Each row was made from one small tree. The marks that hang from a mark follow it in brackets, in alphabetical order. Every link used is in the known rows. Write each row's tree.
Known rows:
nisu{degisiv{nufof tibo} ribufut}: [-0.81  4.83 -0.84  0.17  5.40  2.93 -4.42  0.09  3.35  5.07 -2.15  2.23
 -0.49 -4.83 -1.71  0.33 -0.63 -0.50 -6.20  1.95 -4.77 -0.96 -2.89 -0.54
  0.61]
fimi{degisiv{nufof{pago}} ribufut{nisu}}: [ 4.29 -3.75  1.81 -0.40  0.87  0.28 -2.81  0.68 -0.95  2.77 -1.56  0.23
  0.37 -3.65 -0.89 -5.32 -2.42  1.81 -5.69  4.05  5.50 -0.02 -3.83 -2.10
 -3.17]
nisu{degisiv{fimi tibo} ribufut}: [-1.07  7.34 -0.69  0.62  2.60  3.00 -4.43  0.42  2.97  8.31 -1.55  3.02
  0.52 -3.89 -2.82  0.79 -0.82 -0.87 -5.10  2.42 -8.46 -0.46 -2.80 -4.63
  1.06]
fimi{degisiv{nufof} ribufut{nisu tibo}}: [ 7.24 -5.61  0.86  0.05  2.50  1.54 -1.72  2.67  2.03  2.60 -2.36  2.07
  0.87 -4.77 -1.97 -0.94 -2.27 -0.22 -5.79  1.08  6.11  0.30 -4.79 -1.89
 -0.17]
degisiv{fimi}: [ 0.07  1.12 -0.02  0.27  0.08  0.75 -2.21  0.90 -0.10  4.20  0.25  2.20
  0.05  0.06 -2.39  0.33 -0.47 -0.64 -2.00  3.13  0.51 -1.31 -1.84 -5.88
  0.07]
nisu{degisiv ribufut}: [-0.20  4.01 -0.53 -0.43  0.71  4.52 -1.04 -0.45  2.25  5.00  0.13  2.04
 -0.05 -4.69 -0.36  0.25 -0.24 -0.18 -0.45  1.47 -7.04  0.70 -1.74 -1.12
  1.77]
degisiv{fimi{ribufut} nufof{pago} tibo}: [-0.31  3.03 -0.79  1.29  2.14 -0.44 -5.46 -1.21 -0.10  7.76 -1.68  2.08
 -0.46 -1.60 -2.34 -5.21 -2.21  0.41 -7.13  5.87  3.63 -3.09 -3.68 -6.18
 -3.34]
fimi{degisiv{nufof} ribufut{tibo}}: [ 5.72 -2.09 -0.82  1.34  2.54  1.07 -2.33  1.48  2.74  4.51 -2.07  2.13
 -0.24 -4.40 -1.51 -1.32 -1.28  0.00 -5.60  1.23  6.72 -1.02 -5.07 -3.02
 -0.33]
fimi{degisiv{nufof} ribufut}: [ 3.25  0.22 -0.12  0.50  2.73  0.77 -2.74  1.06  0.93  3.68 -1.31  1.05
 -1.23 -3.60 -1.43 -1.99 -0.40  0.69 -5.39  0.37  6.11 -0.95 -6.28 -2.89
 -0.11]
nisu{degisiv{nufof} ribufut}: [-0.49  2.93 -0.64 -0.52  3.90  3.40 -2.48 -0.19  3.62  4.09 -0.45  2.49
 -0.75 -5.31 -0.86  0.24 -0.15 -0.07 -4.31  1.66 -3.68  0.18 -2.05 -0.24
  0.80]
ribufut{nisu{degisiv} tibo}: [ 4.59 -5.06 -0.66  0.49 -0.09  3.52  0.04  0.81  2.65  1.25 -1.02  3.52
  1.32 -3.36 -0.31  1.54 -1.95 -0.85 -1.82  2.29 -4.06  0.67  0.40 -1.15
 -0.16]
degisiv{nufof tibo}: [-0.46  0.63 -0.26  0.34  4.45  1.06 -4.27  1.36  0.53  1.24 -1.66  1.64
 -0.82 -0.54 -1.73  0.00 -0.61 -0.54 -5.17  1.27  2.90 -2.17 -2.94 -2.32
 -0.62]
degisiv{fimi{ribufut} tibo}: [ 0.78  4.51 -0.71  1.78  0.66  0.67 -3.63 -0.59 -0.52  7.20 -1.32  3.19
  0.15 -0.95 -2.17 -0.55 -1.58 -0.44 -3.09  1.98  0.21 -1.65 -4.91 -6.87
  0.06]
tiri{degisiv{nufof}}: [ 0.03 -1.30 -1.49  0.84  1.39  2.72 -1.43 -0.15  0.47 -0.10 -0.58 -1.40
  0.47 -0.78  0.66 -0.70  0.39 -1.17 -3.56  2.27  4.70 -3.03  0.41 -2.04
 -0.61]
tiri{degisiv{fimi nufof tibo} pago}: [ 0.06  2.26 -1.57  0.88  5.84  2.02 -4.55  0.90  0.37  3.76 -2.36  0.07
  1.38 -0.57  1.54 -2.09 -2.19 -1.80 -7.63  2.94  3.39 -1.05 -1.29 -5.60
 -1.29]
tiri{degisiv{tibo}}: [ 0.12  2.17 -1.13  1.29  0.53  3.79 -1.34  0.10 -0.55  1.21 -1.44 -0.83
  1.10  0.23  0.67  0.03 -0.63 -0.82 -1.85  1.68  0.66 -2.95  0.42 -3.37
 -0.02]
nisu{degisiv{tibo} ribufut}: [-0.62  5.78 -0.24  0.25  2.36  3.52 -2.73  0.07  2.09  5.08 -1.18  2.33
  0.08 -4.27 -1.01  0.16 -1.16 -0.39 -2.72  0.91 -7.98  0.18 -2.37 -1.59
  1.43]
degisiv{fimi nufof{pago} tibo}: [-0.68  1.73 -0.39  0.11  2.57 -0.69 -5.76  0.67  0.57  4.59 -1.88  1.22
 -0.15  0.14 -2.74 -3.31 -1.77 -0.05 -7.27  6.49  2.71 -3.21 -0.97 -5.74
 -3.88]
degisiv{fimi{ribufut}}: [ 0.78  2.34 -0.42  0.94 -0.98  1.01 -1.67 -0.33 -0.56  6.72  0.26  3.28
  0.11 -1.58 -1.12 -1.05 -0.83 -0.04 -1.53  2.58  1.26 -1.22 -4.35 -6.20
  0.33]
nisu{degisiv{nufof} ribufut{tibo}}: [ 1.97  0.58 -1.39 -0.29  3.41  3.33 -2.24  0.18  5.23  4.74 -1.06  3.75
  0.05 -5.96 -0.76  0.94 -0.98 -0.64 -4.77  3.11 -2.96 -0.17 -1.13 -0.22
  0.84]
degisiv{nufof{pago} tibo}: [-0.60  0.19 -0.24  0.04  3.08  0.27 -4.40 -0.21 -0.74  1.77 -1.32  1.06
 -0.67 -0.22 -1.27 -4.05 -1.52  0.82 -5.43  4.56  3.13 -2.58 -0.69 -2.61
 -3.30]

Write each row's tree:
[ 3.51 -4.99 -0.78  0.85  3.05  1.20 -2.91  0.86  4.46  3.01 -1.95  3.63
  0.95 -3.79 -2.39  1.59 -1.46 -2.01 -7.56  4.69 -1.55 -1.00 -0.48 -3.19
 -1.37]  ribufut{nisu{degisiv{fimi nufof}} tibo}
[ 2.72  0.22 -2.49  2.44  2.07  1.45 -3.17 -1.07  4.60  7.72 -1.14  4.73
 -0.54 -4.82 -1.66 -0.14 -1.17 -0.99 -6.82  3.77 -0.03 -1.78 -3.79 -4.73
 -0.86]  nisu{degisiv{fimi{ribufut{tibo}} nufof}}
[-0.82  1.85 -2.00  1.89  4.26  2.04 -4.39 -0.77  2.22  2.22 -1.88  2.55
 -0.67 -2.36 -1.51  0.08 -0.50 -0.80 -6.36  1.37 -2.07 -1.96 -2.49 -1.61
 -1.38]  nisu{degisiv{nufof tibo}}
[ 3.95 -3.77 -0.19  0.97 -0.21  2.26 -1.73  0.73  3.56  3.97 -1.05  3.82
  1.67 -3.07 -1.93  1.40 -1.91 -1.59 -3.93  3.97 -4.56 -0.11  0.16 -4.30
 -0.56]  ribufut{nisu{degisiv{fimi}} tibo}
[ 2.51  1.65 -0.98  0.31  0.83  4.38 -0.53  0.60  4.52  5.21 -0.39  3.66
  0.32 -4.80 -0.39  0.66 -1.50 -0.24 -1.14  1.87 -5.87  0.68 -0.36 -1.17
  1.37]  nisu{degisiv ribufut{tibo}}
[-1.02  1.49 -1.43  1.19  1.58  0.77 -5.09 -0.35  0.14  4.48 -2.35 -1.75
  0.96  0.17 -1.28 -4.55 -1.49 -0.41 -7.70  7.21  3.51 -5.42  1.38 -5.91
 -3.90]  tiri{degisiv{fimi nufof{pago} tibo}}
[ 5.22 -4.49  0.28  0.46  2.48  0.63 -2.38  2.06  2.00  5.23 -1.66  4.42
  0.77 -3.51 -2.07  0.10 -2.38 -0.97 -5.73  4.35  4.19 -1.08 -2.86 -4.58
 -0.45]  degisiv{fimi{ribufut{nisu tibo}} nufof}
[ 5.59 -4.88  0.68  0.40 -0.98  2.86  0.60  0.98  0.45  2.64 -0.44  4.03
  1.20 -2.82  0.09 -0.15 -2.59 -0.39 -0.28  1.82  1.80  0.90 -1.98 -2.27
  0.68]  fimi{ribufut{nisu tibo}}
[ 2.89  2.53 -0.32  1.40  4.43  0.93 -4.89  0.56  0.77  4.26 -2.63  1.10
 -0.79 -3.58 -1.99 -1.90 -1.08  0.29 -7.19 -0.40  5.28 -1.61 -7.06 -3.55
 -0.61]  fimi{degisiv{nufof tibo} ribufut}
[ 2.57 -1.83 -1.27  1.00  0.69  0.03 -3.26 -0.83  1.64  7.74 -1.05  3.60
  0.00 -2.56 -1.53 -4.94 -2.39  0.40 -5.58  7.14  5.59 -2.27 -1.68 -5.62
 -2.96]  degisiv{fimi{ribufut{tibo}} nufof{pago}}
[ 3.21 -1.42 -1.44  1.46  2.09  0.28 -3.04  0.47  2.79  7.03 -1.12  4.15
 -0.26 -3.10 -1.70 -0.45 -1.39 -0.90 -5.61  4.54  5.10 -1.71 -3.85 -5.74
 -0.67]  degisiv{fimi{ribufut{tibo}} nufof}
[ 3.31 -0.07 -0.89  1.72 -1.00  1.09 -1.30 -0.11  1.70  7.46 -0.45  4.44
  0.29 -2.22 -1.20 -0.24 -1.75 -0.39 -1.85  3.27  2.26 -0.95 -3.08 -6.33
  0.28]  degisiv{fimi{ribufut{tibo}}}
[ 1.46 -0.26  0.08  1.42  1.73  3.35 -2.33  0.08  0.73  1.13 -1.88  2.19
  1.10 -2.45 -0.52  1.13 -1.34 -1.07 -3.26  0.91 -6.24  0.08 -1.32 -1.64
 -0.38]  ribufut{nisu{degisiv{tibo}}}
[ 0.61 -3.42 -0.18  0.16  1.48  0.68 -3.96 -0.51  2.07  3.82 -1.05  1.68
  0.42 -2.94 -1.40 -3.05 -1.44 -0.47 -7.25  7.45 -2.14 -1.65  0.19 -3.36
 -3.99]  ribufut{nisu{degisiv{fimi nufof{pago}}}}
[ 4.84  0.23  1.31  0.77  1.29  1.85 -2.65  1.87 -0.88  3.05 -2.59  1.13
  1.12 -2.90 -1.41 -1.29 -2.09  0.10 -3.93 -0.45  1.01  0.38 -5.79 -3.24
 -0.01]  fimi{degisiv{tibo} ribufut{nisu}}
[-0.74 -0.43 -1.37  0.46  0.36  1.28 -3.09  0.08  0.29  3.56 -0.74 -1.74
  0.53 -0.03 -0.64 -4.42 -0.88 -0.30 -5.79  7.77  4.54 -4.76  2.31 -5.36
 -3.37]  tiri{degisiv{fimi nufof{pago}}}
[-0.82  6.27 -0.73  0.35  5.74  1.47 -6.09  0.04  4.14  7.75 -2.46  2.49
 -0.52 -4.50 -3.39  0.54 -0.88 -1.01 -8.18  3.08 -5.27 -1.61 -3.49 -3.81
  0.24]  nisu{degisiv{fimi nufof tibo} ribufut}
[ 1.24 -1.23 -0.20  0.46  0.14  2.54 -1.61  0.29  1.19  3.51 -0.57  2.31
  1.40 -2.53 -1.61  1.50 -0.61 -1.21 -3.10  3.11 -5.64 -0.30 -0.76 -3.95
 -0.35]  ribufut{nisu{degisiv{fimi}}}
[ 4.11 -6.12 -0.64  0.59  2.55  2.84 -1.40  1.44  3.81  0.40 -1.59  3.30
  0.35 -4.25 -0.43  1.22 -1.57 -1.32 -5.20  3.14 -1.06  0.19 -0.14 -0.16
 -0.90]  ribufut{nisu{degisiv{nufof}} tibo}
[ 2.39  1.92 -0.38  0.90  2.70  0.13 -5.01 -0.30 -0.13  5.09 -2.65  0.29
 -0.68 -2.62 -1.64 -5.98 -2.02  1.68 -7.10  2.91  5.28 -2.34 -4.99 -3.69
 -3.21]  fimi{degisiv{nufof{pago} tibo} ribufut}
[-0.08  1.14 -1.44  1.35  3.52  2.77 -3.18  0.02  0.82  0.29 -2.00 -1.24
  0.31 -0.41  0.12 -0.47 -0.65 -1.13 -5.87  2.31  3.61 -3.66 -0.30 -2.33
 -0.89]  tiri{degisiv{nufof tibo}}
[-1.30  2.60 -2.00  1.06  3.01 -0.03 -6.02 -1.93  2.23  6.03 -1.80  1.82
 -0.12 -2.02 -2.47 -3.58 -1.32  0.03 -8.43  6.38 -2.41 -3.10 -1.38 -4.93
 -4.28]  nisu{degisiv{fimi nufof{pago} tibo}}
[ 0.43 -0.19 -0.19  0.69  4.50  0.74 -5.70  0.79  2.58  3.11 -2.69  2.67
  0.60 -2.74 -2.92  1.24 -1.73 -1.66 -8.65  3.78 -3.45 -1.52 -2.64 -3.76
 -1.35]  ribufut{nisu{degisiv{fimi nufof tibo}}}
[ 2.28  0.83  1.16  0.82  0.70  1.04 -3.32  0.73 -1.13  5.47 -1.53  3.17
  1.18 -1.53 -1.67 -0.52 -2.40 -0.62 -3.64  2.49 -0.39 -0.79 -4.20 -5.79
 -0.14]  degisiv{fimi{ribufut{nisu}} tibo}
[-0.67  1.82 -0.21  0.52  4.41 -0.37 -5.71  1.47  1.39  4.04 -2.24  2.07
 -0.17 -0.52 -3.52 -0.04 -0.99 -1.39 -7.18  3.41  2.35 -2.62 -3.04 -5.29
 -1.06]  degisiv{fimi nufof tibo}
[-0.58 -1.63 -1.49 -0.21  0.53  2.35 -1.28 -0.31 -0.26  0.66 -0.51 -2.27
  0.22 -0.34  0.93 -4.43 -0.77  0.26 -3.95  5.93  5.24 -3.59  2.77 -2.02
 -3.07]  tiri{degisiv{nufof{pago}}}
[ 4.52 -4.46 -0.95  1.75  1.97  2.86 -1.54 -0.44  3.31  2.95 -1.34  4.40
  0.48 -5.69 -0.34  0.41 -2.03 -0.92 -5.03  2.73  0.02  0.49 -2.73 -0.94
 -0.30]  fimi{ribufut{nisu{degisiv{nufof}} tibo}}
[ 0.32  3.40 -0.77  1.57  4.10 -0.59 -5.42 -0.46  0.69  6.58 -1.73  3.10
 -0.11 -1.76 -2.26 -1.01 -1.02 -0.55 -6.99  2.93  3.32 -2.49 -5.56 -6.05
 -0.41]  degisiv{fimi{ribufut} nufof tibo}
[ 6.10 -1.00 -0.74  1.38 -0.65  1.83 -0.95  1.32  1.51  4.79 -1.06  2.17
  0.80 -3.83 -0.45 -1.48 -1.82  0.38 -2.30  0.05  3.85  0.10 -4.37 -3.96
  0.10]  fimi{degisiv ribufut{tibo}}
[ 1.08 -1.59 -0.10  1.01  4.08  2.12 -3.90  0.11  1.68  0.46 -2.32  2.34
  0.24 -3.49 -1.06  1.01 -1.33 -1.06 -7.00  1.95 -3.14 -0.57 -2.00 -0.64
 -1.04]  ribufut{nisu{degisiv{nufof tibo}}}
[ 0.24  0.98 -0.39  0.76  2.20  0.21 -3.36 -0.71  0.72  6.34 -0.25  3.12
 -0.35 -2.31 -1.77 -1.18 -0.47 -0.03 -4.90  3.19  4.55 -1.49 -4.89 -5.43
 -0.23]  degisiv{fimi{ribufut} nufof}
[ 2.10  2.65 -1.14 -0.06  1.22  3.13 -2.01  1.17  5.30  7.90 -0.76  4.22
  1.44 -4.99 -1.89  1.19 -1.07 -0.44 -3.44  3.58 -6.49 -0.10 -0.98 -4.11
  1.12]  nisu{degisiv{fimi} ribufut{tibo}}
[ 0.90  2.10 -1.81  1.26  0.23  3.65 -0.64 -1.40 -1.67  6.36  0.14  0.87
  1.96 -2.19  3.00 -2.91 -2.41 -0.68 -1.16  2.53  2.30  0.91 -2.61 -6.73
  0.14]  tiri{degisiv{fimi{ribufut}} pago}
[ 2.46 -1.23  1.36  0.14 -0.73  1.25 -1.15  0.54 -1.11  5.47 -0.14  2.99
  1.09 -2.17 -1.65 -0.21 -1.74 -0.31 -1.75  2.98  0.51  0.46 -3.69 -5.39
  0.64]  degisiv{fimi{ribufut{nisu}}}
[ 0.65 -1.30 -1.61 -0.46  3.92  3.70 -1.13  0.21 -0.05  0.08 -0.35 -0.47
  0.67 -1.34  3.81 -2.07 -1.44 -1.11 -3.72  2.06  5.21  1.18 -0.26 -2.08
 -0.70]  tiri{degisiv{nufof} pago}
[-0.06  0.80 -1.75  0.88  5.35  3.15 -2.89  0.47 -0.12  0.32 -2.22  0.06
  0.37 -0.68  3.09 -2.18 -1.85 -1.70 -5.69  1.48  3.90 -0.16 -1.17 -2.71
 -1.09]  tiri{degisiv{nufof tibo} pago}
[-0.60 -0.68 -0.54 -0.56  1.32 -0.70 -3.91  0.79  0.06  4.54 -0.38  1.18
 -0.35 -0.42 -1.84 -3.82 -0.90  0.11 -5.26  7.29  3.90 -2.42 -0.22 -5.06
 -3.53]  degisiv{fimi nufof{pago}}
[-0.08  2.09 -2.11  2.01  2.11  1.32 -3.61 -2.07  2.48  7.10 -0.48  3.73
 -0.79 -4.41 -1.64 -0.74 -0.33 -0.52 -6.46  3.11 -0.70 -1.81 -4.89 -4.70
 -0.97]  nisu{degisiv{fimi{ribufut} nufof}}
